In the rows, zero is written as 128.
Known rows, with every step that occurs
w/j/f/c: [126 193 129 116 148 163  85 112  86 102 128 112 135 155  90 126 113 166
 126 136 157 188 128  89 106 112 147 113 122 177 175 126 113 122  95 133
 152 180 135 108 131 134 170  75 102 107 171 130 110  87 123 172 104 132
 157 117 104 142 115 170  74 129 129  67 120 114 120 123 141 113 111 109
 153 105 170]
n/c/f: [129 105  99  96  87 121 120 163 101 168  80 135 114 106 132 153 122 156
 165 108 160 141  92 143 101 144 124 165 104 125 176 173 116 138 151 117
 124 149 115  84 122 160 125 160 130 156 170 122  73 123  81 113  95 147
 115 142 135 118 105 148 152 160 153 139  50 125  88 121 138 153 102 124
 136 124 142]
f/j: [132 141 146 129 138 167 134 131 106 110 128 120 155 141 150 162 113 134
 100 130 145 190 123 136 162 105 145 170 142 112 181 124 121 125 122 177
 151 149  90 120 123 138 107 152 128 102 165 159 119 130 139 117 132 155
 107 161 119 134 125 141 112 141 126 124 111  85 115 133 122 119 133 130
 126 111 155]
j/f/c: [126 165 135 122 125 183 108 120  81 113 112 107 157 122  97 107 110 178
 122 154 153 174 127 121 114 119 160 118 104 151 156 152 122 113 108 145
 137 173 117  96 130 139 142  95 110 119 182 156 110  73 140 158 138 120
 135  96 132 131 132 149  89 116 119  87 113  92 146 129 138 139 132 109
 158 112 191]
j/m/a: [ 98 163 138  95 133 133 124 142  95 143 131 130 185 102  97  99 144 202
 102 114 100 184 154 147 184 134 161 128 142 126 112 135 117 147 102 132
 155 129  47  98  99 118 104 135 154 143 124 145 140 100  75  89 124  67
 145 139 134 117 144 103 137 143  72 151 124 117 114 152 158 135 120 136
 163 104 183]
m/c: [118 139 130 113 104 127  91 134  96 170 101 122 142  82 173 129 104 172
 106 135 148 152 107 146 142 148 168 146 109 141 191 112  84 118 126 124
 105 160 130 144 132 110 114 117 143 163 128 123 106 121 133 124 131 101
 159 128 131 106 145 142 127 163  98 103 118 115 128 128 128 109 100  98
 143 155 175]
n/c: [140 124 113  87 106 113 131 156 121 159 118 146 121 106 155 158 106 173
 150 118 155 165  67 165 121 128 150 168 138 152 197 154 105 116 119 107
 107 171  90  93 125 127 133 137 155 152 152 133 109 121  85 120 120 113
 146 129 140 125 129 112 139 160 125 108  58  98 116 107 155 134  92 148
 129 153 152]
f/j/w: [107 105 126 105 132 169 127 166  88  79 120 137 159 164 120 199 135 130
  86 135 135 214 138 120 164 125 142 184 111 115 155 114 101 144 118 171
 152 127  88 123 141 144 125 162 140  93 170 140 115 145 153 122 110 142
 102 154 128 124 106 147  91 121 131 150  82 111 144 156 134 124 140 127
 147  94 180]
a/m: [106 163 121  87  84 117  91 114  88 153 137 100 115  78 179 126 123 185
 141 119 123 156  77 120 129 123 147 128 107  99 140 144 148 109  99 153
 145 116  62 113 144  93 125 147 146 121 131 182  94  85  98 141 144 123
 148 145 108 105 162 138 114 118 124 104  87 110  87 152 147 130 146 110
 168 133 136]
f/j/w/c/m: [149 147 153 130 127 180 104 155  88  60 113 101 144 200 127 200 134 109
 121 155 118 162 127 107 183 131 116 152 115  77 142 149 121 158  93 135
 124 134  71  71 157 139 126 179 155  73 172  97 146 133 155 158  73 163
  90 137 136  95 124 174  69 106  97 128  86 146 164 184 116  98 190 138
 170 114 163]
a/m/z: [115 181 128 101  80 131  97 104  91 150 125 102 153  60 176 111 154 154
 160 134 125 180  58 101 111 130 159 112 110 100 115 167 115  89  88 138
 145 130  49 129 113 107 136 168 162 139 138 164 119  63  83 147 136 154
 173 104 125 105 151 143 109 151 104  73  97 134 112 134 168 154 131 123
 170 111 135]
w/j/m/a: [ 88 186 143  89 162 111 107 154  93 135 137 130 156 137  88 120 140 185
  95  85 105 193 154 123 182 126 144 121 159 155 121 111  99 160  86 128
 173 151  61 105  98 109 127 109 126 147  98 124 147 119  68 105  84  77
 161 158 104 123 129 124 114 167  85 115 116 133  83 147 157 112 105 128
 146  91 165]
r/m/j/w/c: [ 94 195 112  76 112  88  72 157 104 124  95 155 126 138 128 165 142 113
 141 183  66 188 152 133 149 130 101 127  95 107 145 152 143 164 125 114
  91  77 113  51 148 118 125 151 163 122 167  80 173  89 168 210  92  89
 102 168 115  93 109 106  94 117  61 185  83 145 150 206 101  78 150 134
 198 107 151]
r/m/j/f/c/n: [100 216 147  99 116 171 111  44  75 113  73 118 142  81  61 103 138 156
 128 178 136 182 114 124  74 115 118  90 143 171 126 184 145  92 163 120
 124 161 134  59 100 165 113  98 122 120 192 103 142  55 202 196 155 116
 122 121 105 141 133  93  59 122 122  93 144 115 158 145  97 100 171  94
 176  79 149]
n/c/f/j/m/r: [112 104 118 143 144  86 113 154 146 106  76  96 147 125  93 135 161 158
 167 106 141 171 140 102 144 193  80 175 133 138 163 188 178 186 204 107
 123 162  64  83 140 211 193 205 103 139 163  90  86 146  66  81  77 169
 114 132 170 109  91 154 122 200 168 173 101 106  95 125 112 116  99 146
 154  82 129]
n/c/f/j: [142  98 125 114 118 139 139 146  99 126  97 128 123 144 118 179 130 133
 152  96 174 161 121 136 114 143 110 193 137 103 190 170 123 134 158 143
 131 154 114  73 139 185 146 183 123 146 179 114  67 144 107 113  81 179
  94 155 153 123  96 165 136 178 164 140  61 107  97 118 123 149 100 129
 105 102 136]
m/a: [126 153 125 101 120 171 147 179  71 155 132 154 170 108 129 117 119 170
  96 125 119 155 110 164 168 117 174 121 121 118 131 130  88 126  90 156
 153 133  79 112 109 112  98 103 150 149 145 156 131  93  98 104 149 102
 128 161 124 111 148  97 142 151  95 119 112 116 130 144 135 142 125 133
 149 116 169]
m/j: [ 86 172 132 102 110 139 115 127 107 132 109 163 123 118 154 141 106 132
 141 151 123 190 124 153 130 142 135 156 115 126 169 125 136 139  95 173
 154 121  95 110 106 117 102 122 153 143 125 142 162 105 133 139 142 114
 123 165  79 125 114 110  96 149 130 119 125 124 103 138 109 123 128 112
 179 129 151]
j/w/c/m: [125 154 135 115  94 158  92 168  82  97 101 110 132 180 142 174 121 135
 139 160 108 136  99 114 167 136 129 121  92 101 134 150 120 152  88  98
 122 131  88  85 156 103 123 149 159  96 160 102 163 104 142 164  79 130
 105 130 123  85 139 159  75  96  78 118  72 166 149 185 113 105 182 124
 205 130 173]
m/j/w/c: [ 92 153 119  89 126 133  75 183  93  94  97 157 147 163 143 190 141 123
 145 163  74 192 141 123 153 150 142 156  81 122 162 125 116 183  87 156
 114  98  95  84 146 100 145 130 164 124 138 103 177 103 145 183  98  82
 100 144 107 115 109 141  70 105  87 153  87 172 128 176 106  98 150 130
 191 125 183]
m/j/w/c/f: [ 70 134 108  98 108 132  75 189  65  98  65 138 131 172 118 185 144 106
 160 161  85 162 164 102 136 180 128 156  50 104 150 157 138 204 108 156
 119  68 120  61 144 115 151 151 132 130 157  87 141 115 135 180  65 115
  77 164 111 109  97 164  70 107 113 173  72 187  93 201  93 123 159 106
 189  98 172]
n/c/w/j/m/z: [132 154 115  76  96  94 118 133 130 139 102 166 158 123 104 168 159 189
 177  72 150 205  75  84 103 162 116 100 143 182 133 141 105 119 102  63
 114 213  91  91 132 179 167 169 135 188 143  52 131 126  32 142  59 164
 186  77 136 167  86 148  83 182  97  80 100 165  69  87 168 102  80 167
 152  88 115]
n/c/f/j/w: [121  79  99 100 116 143 129 180  79 105  86 154 133 165 100 210 147 126
 132 106 162 189 139 123 118 155 103 218 121 114 164 168 110 147 159 142
 135 130 107  78 161 194 164 193 136 136 197 106  66 158 127 121  71 165
  90 152 161 118  67 169 117 147 164 166  36 124 125 156 141 148 118 115
 131 101 161]
a/h: [ 97 116 132 100  91 144  99 134  75 154 121 100 136  99 141 122 112 152
 126 112 142 132 102 159 170 102 149 123  86 119 186 116 133 127  86 174
 127 108  86 135 132  80 109 120 146 140 173 176 147  94 124 144 117 122
 119 147 139 110 142 123 120 107 110 129  83 117  93 151 122 103 155 105
 164 119 156]
f/c: [111 155 145 103 139 168  99 122 107 151 129  88 132 134 139 120 116 174
 148 121 164 147 111 131 127 111 163 135  85 131 192 144 134 108 124 129
 119 165 101  98 133 137 118 119 125 131 168 161 141 106 106 151 110 143
 114 122 118 121 152 140 106 113 126  92  97  87 128 139 153 116 124 107
 151 139 159]
m/j/f/c/n: [ 94 174 137 122 116 207 118  75  61 100  77 118 155 101  81 132 128 166
 135 165 145 196 112 113  87 136 156 130 117 184 149 152 123 117 127 152
 141 184 125  91  96 157 135  73 119 120 173 130 154  72 177 164 158 115
 131 102 102 157 131 118  44 113 151  79 142 137 137 123 114 115 167  85
 165  94 165]
w/j: [105 166 128 100 132 123 105 144  98 131 131 133 108 158 156 161  99 136
 112 124 142 188 101 119 135 106 142 138 124 151 185 104 112 144 100 135
 156 152 113 130 125  92 128 107 122 114 137 139 137 121 103 137  99 126
 139 167  75 129 127 140 114 146 127  84  93 131  80 129 135 110 108 120
 142 115 148]
j/m: [ 88 146 151 109 106 106 105 130 113 138 120  92 157 121 126 128 130 191
 117 121 101 201 123 128 170 133 150 136 129 147 131 138 154 139 119 126
 146 147  66 104 104 112 109 145 130 120 118 144 138 124 100 109 117  96
 138 125 110 136 133 132 119 136  96 130  97 101  87 147 152 120 122 108
 166 123 162]
w/c: [129 148 126 117 114 129  90 168 101 124 128  97 150 134 179 148 106 160
 140 147 113 132  96 126 169 102 162 122  89 110 190 132 135 151  95 152
 107 154 100  85 128  82 126 134 136 113 157 135 155  96 102 148 102 116
 111 126 108 116 155 149 108 113  90 137  80 117 114 149 118 108 131 145
 139 141 164]
r/m: [116 173 123  87  97 100 112 118 108 158 114 123 122 106 145 115 110 144
 110 147 133 172  97 149 132  86 131 108 127 120 158 154 146 101 139 122
 117 113 120 101 123 115  85 142 134 122 167 140 118  85 140 154 137 134
 120 170 110 118 133 100 155 148  91 129  92  91 133 157 127 118 132 128
 141 114 140]

Rows
[108 124 124 119 107 113  91 120  79 143  69 134 143 130  97 166 139 118
  96 141 149 163 184 119 131 159  84 167 111  92 142 144 112 129 195 112
 112  97 167 109 168 191 130 188 130 152 192  68  55 144 198 153  88 144
 105 172 163  75  85 164 139 167 101 178  85 132 167 184 108 104 132  83
 139  76 157] | r/m/c/f/j/w
[133 195 183 134  96 191 126  74 102 139 106  90 127 123 124 105 146 125
 188 138 172 146  74 109 112 138 130  82 108 116 139 185 115  75  98  90
 137 173  80  95 106 172 116 148 156 141 165 119 170  80 113 162 101 215
 136  81 142  92 133 147  94 150  90  43 122 130 157 125 148 133 145 103
 194 126 124] | f/c/m/z
[143 140 102 123  98 103 138 160 142 143  86 127  98 104 156 131 104 160
 178 149 153 112  33 160 125 178 113 124 137 152 154 178 144 131 137  60
 106 178  60 114 140 146 139 147 155 123 156 113 123 100  87 111 119 159
 140 129 145  64 118 103 136 190 131  87 106 124 147 108 105 122 118 153
 196 148 129] | n/c/m/r
[122 111 154 152 116 151 107 124  83 147  79 107 155 126 136 150 128 126
 111 113 170 148 157 120 143 165 124 181 104  96 195 122 106 140 167 164
 132 147 140 118 139 169 128 165 111 152 153 100  59 157 145 113 103 165
 117 156 149 101 116 187 128 175 132 142 113 126 110 129 104 118 109  83
 123 104 152] | m/c/f/j
[115 126 141 137 112 163 135 135  87 113  96 105 155 159 127 159 120 122
 122 126 159 170 135 120 142 124 123 171 115  92 175 142 142 148 143 188
 156 124 109  95 128 166 106 172 102 117 174 140  88 135 136 119  99 181
  80 179 123 134 100 180 123 146 167 135  89 113  89 138 106 142 127  99
 117  87 141] | c/f/j
[103 105 151 119 140 187 109 163  72  66  99  95 182 166 126 226 146 148
  94 152 121 176 116  85 156  95 144 161 106 129 146 116  84 162 130 148
 124 170 109  81 145 128 148 153 118  81 205 107 175 130 162 134  88 137
  79 119 130 133 145 142  62  85 114 130  65 148 144 156 124  80 179 137
 126  93 184] | f/j/w/c/n
[115 150 120 110  85  80  86 101  89 197  63 113 127  75 129 119 108 145
 129 139 142 124 132 149 121 142 117 119 100 109 159 153 127 112 189  90
  94 108 170 109 143 154 104 153 127 173 163  87  59 115 159 151 106 142
 128 163 143  81 119 142 168 178  86 143  98 126 124 162 104 120 112  86
 141 116 138] | r/m/c/f
[111 141 171 151 131 118  82 127 103  99  96  55 175 168 113 155 169 152
 146 134 107 157 174  78 184 134 106 151 100  86 161 166 170 187 144 161
 141 135  83  47 130 152 149 199 105 115 156  95 117 142 102 136  51 162
  85 139 140 142 121 208  83 128 116 191  83 125  72 170 122  98 146 125
 141  80 145] | w/c/f/j/m
[ 88 167 136 101  72 155 117 131  86 103  97 168 102 164 112 162 123 119
 131 167 115 185 127 151 149 182 112 150 123 123 110 145 135 135  79 121
 162  93  77 108 118 134  94 149 177 113 121  96 160 114 171 150 123 123
 108 162  95  96  90 119  73 135 113 117 117 167 129 179 104 127 179  82
 222 124 160] | c/m/j/w
[ 81 121 153 129  85  97  77 113 101 166  75  89 152  91 119 125 130 190
 122 111 134 151 163 116 153 186 132 151  96 136 142 144 135 148 164 107
 133 136 115 111 121 139 122 164 122 168 111  95  81 149 115 122  89 105
 150 124 145 108 121 176 122 160 101 157 108 140  89 149 130 119 109  77
 158 117 165] | j/m/c/f
[104 150  88 108 107  87  86 143 115 144 127  85 126  66 178  99 110 187
 161 148 118 126  68 113 119 154 139 117  93 125 142 147 166 139 139 123
 117 124  53 140 162  88 153 147 130 105 153 173 119  77  90 132 154 141
 156 146 112  77 155 120 116 144 147  91 110 103 101 153 124 133 140 133
 196 112 130] | a/m/r
[ 92 151 126  91 100 102 103 132 109 135 111 130 148 175 109 164 126 207
 131  79 130 176 116  85 139 130 122 107 110 155 126  84 137 149  86 109
 135 187  96  95 138 139 113 129 111 135 117  88 131 142  83 132  91 127
 139 125  88 166 108 149  86 126 126  94 131 154  43 132 141  91 132 133
 168  85 137] | c/w/j/m
[ 91 204 132  87 100  91 116 100 109 165  93 156 109 101 139 122 110 117
 126 155 112 187 115 166 123 130 110 116 140 123 150 149 166 110 129 138
 122  89 110  85 113 132  87 132 156 147 139 120 149  83 160 177 140 111
 116 178  95 114 116  80 126 160  96 141 120 108 115 161  93 108 132 113
 183 111 126] | r/m/j
[144 132  85  73  93 111 123 165 120 156 108 171 105 157 139 202 109 185
 164  70 175 151  62 128  87 131 129 126 119 161 185 105  96 122  92 102
 105 212 121  90 170 157 133 115 121 166 152  85 103 132  64 149  95 154
 149 120 110 155 102 132 105 155 137  71  88 148  64  96 145  95  92 165
 141 118 125] | n/c/w/j
[ 91 185 149 101 131  97  93 109 119 113 119 118 153 139 114 133 163 147
 135 111 117 237 109  84 142 124 140 110 150 178 129 134 113 138  97 100
 169 167  73 127  91 124 152 156 129 133 113 107 163 113  65 120  63 129
 183 111  95 138 105 160  92 170  74  83 106 142  80 114 159 112  85 121
 151  87 127] | w/j/m/z
[ 93  90 116 116 122 167 121 167  61  87  95 123 157 186 103 191 140 118
 102 124 147 192 166 106 144 135 111 196  98  96 144 136 124 163 143 177
 165 103 112 108 146 171 124 185 114 103 190 121  89 148 160 129  83 164
  69 170 132 117  85 176  97 129 151 167  76 139 120 176 120 143 147  96
 144  69 166] | c/f/j/w
[ 92 104 127 102 109 166  84 172  57  83  88  97 174 142 135 202 132 173
 111 160 112 155  82 100 156 102 170 135  80 149 137 119  88 173 120 122
 109 175 113  94 136  90 140 128 127  91 184 113 177 108 154 153  89  98
 104 115 119 114 164 128  75  72 104 116  59 162 138 162 132  87 178 130
 144 113 188] | j/w/c/n
[111 150 146 106  90 113  88  73  94 181  70 111 146  42 144 137 107 173
  94 150 159 138  71 155 119 105 139 100 132 164 146 135  91  87 189  81
  96 175 162 119 115 131  93 129 131 148 164  95 109  89 179 142 142 118
 140 132 134  90 172  89 149 165  86  93 108 123 157 127 120  78 135  99
 120 122 161] | r/m/c/n
[118 172 107  96  70 102  62 119  77 179 105 128 108  95 173 160 121 212
 147  85 153 124  91  97 100 176 135 109  78 130 151  87  98  95 103 104
 106 171 125 128 201 130 135 117 123 179 111 102  74 121  93 174 129 145
 189 116 101 112 139 156  87 143 115  60 139 158  72 130 135 104 123 113
 165 121 124] | a/m/c/w/j
[113 126 114  90 127 136  77 196  92 104 113 119 159 159 151 187 127 158
 127 161  93 166 121 108 161 115 151 150  64 118 161 123 105 177 100 129
 100 122  97  94 154  88 141 135 144 106 174 126 160 112 129 162  85 101
 103 133 115 105 127 151  86  87  83 147  63 144 130 179 129 105 143 145
 168 127 184] | j/w/c
[ 74 137 111  82 106 134 109 161  90 110 103 176 122 144 121 184 128 125
 124 157  95 215 140 145 134 167 139 179 105 137 148 114 122 153 101 156
 149  92  93 116 128 113 109 128 163 125 133 130 160 113 159 148 125  98
 110 167  99 119  97 111  75 120 122 137 103 155 124 166 115 121 144 103
 198 107 170] | m/j/w
[128 170 108 114 124 143 123 141  77  91 106 136 138 151 116 148 106 154
  95 143 136 202 103 124 123 124 150 126 141 184 156 121 112 138  73 148
 165 161 107 134 115  95 157  78 111  96 142 132 104  93 126 142 115  99
 167 149  94 145  99 154  82 148 121  82 108 120  93 107 120 124 109 119
 141  94 183] | w/j/f
[118 136 146 136  90 128  87  95  65 155  88  87 121  83 147 139 146 156
 136  98 158 129 146 100 117 174 116 178 105  65 169 148 128 112 162 166
 140 127 107 117 161 158 139 181 125 151 147 119  24 132 138 146 118 180
 139 149 157  92 145 195 110 159 141 134 108 137 101 156 130 142 142  79
 136 109 125] | a/m/c/f/j
[114 146 145 120 115 212 104  94  56 103  84  86 174  95  86 128 119 200
 120 155 158 171  80 110  93  96 179 120 112 183 144 151 106 105 138 134
 139 215 127  97 115 148 128  83 105 102 195 157 127  78 164 137 143 129
 125  85 126 138 155 137  71  99 153  64 117 109 143 111 137 121 163  99
 141  98 186] | j/f/c/n
[128 190 140  94  87 103 121 102 116 151  99 130 156  81 134 105 132 115
 125 154 129 189  72 132 113 105 136  74 140 123 125 169 121  83 126 104
 117 126 111 111  95 139 101 167 147 139 180 122 146  72 127 147 119 149
 149 130 133 111 119 105 146 173  69 110  97 111 151 130 126 123 114 135
 153 103 135] | r/m/z
[115 133 132 102  91 182 114 135  92 156 114 110 144 142 130 138 110 204
 163 100 178 111  96 116 102 123 157 106  62 115 161 112 130 108 111 119
  93 194 129  77 165 168  87 121 104 147 174 142 141 114 113 168 133 187
 105  94 115 143 131 134  87  90 146  76 120 124 107 139 152 111 149 118
 172 131 146] | f/c/w
[ 58 165 100  70  84 123  75 126  69 131 123 155 103 111 142 158 146 145
 159 147  92 202 131 116 111 179 130 168 103 106 122 127 148 129  95 153
 146  84  60 101 156 108 137 154 167 124 121 150 128 100 142 177 142  92
 134 161  96  97 125 122  60 104 130 135 104 152 108 198 137 135 167  97
 215 106 152] | a/m/j/w
[116 237 130 101 118 138 100  74 100 122 100 134 125  98  77  83 131 136
 144 168 121 193 148 144  89 139 109  98 132 140 160 184 167  96 139 139
 121 114 129  62 127 170 131 104 138 137 178 114 122  56 187 198 149 119
 132 135 120 129 113 109  82 141 109 117 145  95 166 155 106 118 136 102
 191  96 148] | r/m/j/f/c
[143 140 125 101  85 167 159 142  76 182 114 143 105  95  94 111 138 163
 157  92 152  84  91 196 176 149 122 112 137 103 146 176  93 110  90 104
 118 144  44  87 135 131 119 132 204 185 169 123 126  84  85 119 109 109
 132 142 199  76 147  90 137 163  84 119  90 141 135 141 131 125 155 139
 180 129 147] | n/c/m/a/h
[130 212 141 134  75 180 149  95  82 101  86 157 129 126 107 131 107 120
 126 186 115 189 112 144 124 179 126 123 150 121 124 176 154 118  66 151
 178 126  82 101  87 137 103 104 167 111 127 105 124  77 169 156 157 109
 126 140  99 123  95 135  64 162 119  94 158 147 120 129  74 149 170 101
 209 101 152] | c/m/j/f
[108 132 143 123 107 156  87 139  83 118  89  82 165 114 170 168 110 168
 127 153 127 136  57 111 146  80 172 116  95 143 169 133 100 145 123 130
 103 191 118  88 112  85 121 122 124 103 170 129 175  91 119 136 112 116
 100 114 109 133 179 130  96  94 106  94  75 140 104 131 124  97 166 134
 128 127 163] | w/c/n
[ 77 161 147 100 131  86  85 118 117 121 129 105 131 164 121 158 129 173
 115 105 116 213 133 107 158 123 137 133 147 179 154 115 141 146 107 117
 165 158  81 120 106 104 135 133 108 115 102 123 130 132  81 135  84  95
 153 143  80 135 117 150  99 153 101 107  90 123  61 132 150 106 112 112
 151 105 141] | w/j/m
